Every row comes from one small tree of marks. Brackets hold a mark, then the marks that hang from it, in the order of their numbers. Every link used is in the known rows. Which tree was each row made from?
Known rows
(z23 (z934 (z696 z304))): [  7   6  -5   0  14   1  -8 -16  -3  -1   8   5  -3  13   0   1  -6  -3
  18 -17   9]
(z516 (z23 (z934 (z696 z644)))): [  6   1  12   2  14   3   1  -2  -3 -11  20  15  13   8  -1 -12  -3  -7
  22  -2   2]
(z934 (z696 z304 z644)): [ -1  -8 -10  -7  19   4   3 -22  -8   4 -10  -4 -15  11  -8  12  -2 -11
  17  -1  11]
(z304 z601): [-10  -1  -2  -8   3  -3  -3  -7  -3  -2 -19 -10  15  -7  -3   5   5   8
   3  -1  17]
(z296 (z23 (z304 z601 z696 z934) z516)): [ -6   3 -11   7  -3 -11   4   3 -16 -27  16  28   6   7   4   4  23  11
   4 -26  20]
(z23 z516 z934): [ 20  17   0  -6  -5  -5 -12  -6  -5 -15  33  25  10  21  10 -11  -2  -7
  11  -8  12]
(z696 z304 z644 (z934 z23)): [  2  -6 -42  -8   6   1  18 -24 -21   8   4  -1   0  42  -1  26   2 -17
  11   5   2]
(z516 z23): [ -6   0  14  14   8   2   2  14   2  -4  14   5  21  -1  -5 -11   6   1
   5  -1 -11]
(z516 (z23 (z696 z304 z934))): [-13   4  -2  23   9  -1   4   3  -1   7  14   2  18  16   0  -2  14  -6
  13  -9 -20]
(z296 (z23 z516)): [  7  11   1  -7 -11  -4  -5  -2  -6 -16  26  19   6  21  -3   1  20  14
   7 -11  12]
(z304 (z696 z644) z934): [  5  -8  -9  -5   8  -5  19 -11 -12   0  11  23 -17 -16  -3   0 -24 -21
   4  -6   7]
(z696 (z304 z601 (z934 (z23 z516))) z644): [ -1  -9 -23  -1  13  -4  12 -19 -23  -3  -3   2  24  20 -15  15   1 -13
   7  -5  25]
(z934 (z23 z516 (z696 z304))): [ -7   5 -16  20   2  11  -2  -8   4  -6  18   3  28  14  10   9  16  -1
  10 -14 -14]
(z296 (z23 z516 (z934 z696))): [ 15  15   2 -12  -4  -2 -10 -14  -5 -22  34  27   1  25   3  -4  13  13
  22 -20  19]
(z516 (z23 (z304 z601) z696 z934)): [-18   4   6  30   8  -3  -4  19  -4 -22   4   6  34   8  13  -8  20   0
  16 -13  -6]
(z304 z601 z696 z934): [ -8  -5  -6  -3  11  -6  11 -13  -7   1  -5  11   3 -32  -4   0 -15  -1
   0 -18  17]
(z696 (z304 z601 z934)): [ -9  -3  -9   9  14 -10   5  -9 -14   8 -12  -7  16   3 -18   7   1   0
  -2 -17  19]
(z516 (z23 z304 (z696 z644 z934))): [-14  -4  -6  23   5  -3  12  13 -10 -13   6  11   7  22  15  -2  18 -16
  13   4 -17]
(z296 (z23 z516 (z696 (z304 z601) z644) z934)): [  3  13 -11  -8  -5  -7 -10 -14 -17 -20  20  17  20  40  -4  11  21   2
  27 -19  23]
(z23 (z304 z601 (z696 z644)) z516 z934): [  3   6 -23  -4   2  -9  -6  -2 -20 -32  12  29   7  14  21   4   5 -16
  16 -10  23]
(z696 (z304 (z934 z23)) z644): [  2 -11 -21   7  12  -1  18 -12 -20   3   3   2   9  21 -14  14  -7 -18
   4  -3  10]

Which tree is each row?
[-14  -1   1  22   8  -4   0  15 -11 -25   1   8  30  15  11  -4  16 -10
  21  -4   0]
(z516 (z23 (z304 z601) (z696 z644) z934))
[ -2  -6 -22  -7  20  12   3 -32  -7  -9  -1   0  17  15   0  18   9  -3
  22  -6  16]
(z934 (z23 z516) (z696 (z304 z601) z644))
[  3  -9  -6  -7  14   4  14 -30  -8 -13   1  11  14  -2   0   0  -3  -2
  11  -6  27]
(z304 z601 (z934 (z23 z516) (z696 z644)))
[ -9   1 -24 -18   5  -4   5 -21  -6   5  -8   6  -6 -15   9  13  -4   0
   8  -7  10]
(z304 z601 (z696 z934))
[ -5   3  -3  33  -2  -8   5  10  -5 -21  16  23   3  14  22 -11  16 -14
   0 -16  -5]
(z23 (z304 z934) z516 z696)
[  0  17  -9   7   3  -6 -18 -12  -6  -9  16  11  27  24   7   1  10  -6
  21 -22  12]
(z23 z516 (z696 (z304 z601)) z934)
[ -5   0 -31  -7   1  -9   5  -8 -19 -20   3  24  -7  13  22  11  13 -16
   8  -1  16]
(z23 (z304 z601 (z696 z644 z934)) z516)
[-17  -1  -4  19  -5  -9   7   6 -11 -21  -6   7  10  11   4   6  29  14
   6 -22  10]
(z296 (z23 (z304 z601 z934) z696))
[ -5   4  -7   0   2  -5  -5  -4 -12 -28  -1  10   4  20   7   7  24  19
  18 -22  22]
(z296 (z23 (z304 z601) (z934 z696)))
[ -2   4 -18  13   3  -5  -2  10  -9 -19  10  19  -6   3  21   2  -1  -9
   8 -17  -2]
(z23 (z304 z696) z934)
[-13   7 -17   0  -4  -6   1 -14 -10  -1   0  -1   7  27  -4  18  26  14
  15 -19   7]
(z296 (z23 (z696 (z304 z601) z934)))
[-11  -1  -5  13  12  -4   2  15 -13 -23   7  16  23   2   8  -2   7  -9
  16  -8   4]
(z516 (z23 (z304 z601 (z696 z644)) z934))
[ -1  10 -19   5   2  -8 -10   2 -12 -29  15  28  12   6  23   0   9  -6
  12 -19  17]
(z23 (z304 z601 z696) z516 z934)
[  2   9 -19  -8  -6 -10  -5  -2 -21 -35  19  30   8  24  10   9  21   4
  19 -19  26]
(z296 (z23 (z304 z601 (z696 z644)) z516 z934))
[-10   0  -6  14   9  -2   8   0  -9   4  11   4  14  23  -2   2  10 -15
  18   0 -14]
(z516 (z23 (z696 z304 z644 z934)))
[ -8   2 -29  -7   7 -10   4 -21 -16  15 -12 -10   4  23  -5  18   9  -1
   5  -7  13]
(z696 (z304 z601) z934)
[ -7 -10   8  26  16  -3  16  14 -10 -16   8  14   7   5   1 -12   7 -11
   6  -3  -3]
(z516 (z23 (z304 (z934 (z696 z644)))))
[ -5   4 -37  -2   6  -2   5 -25 -13   6   5  -2  22  31   3  20  15   2
   7 -10   9]
(z696 (z304 z601) (z934 (z23 z516)))
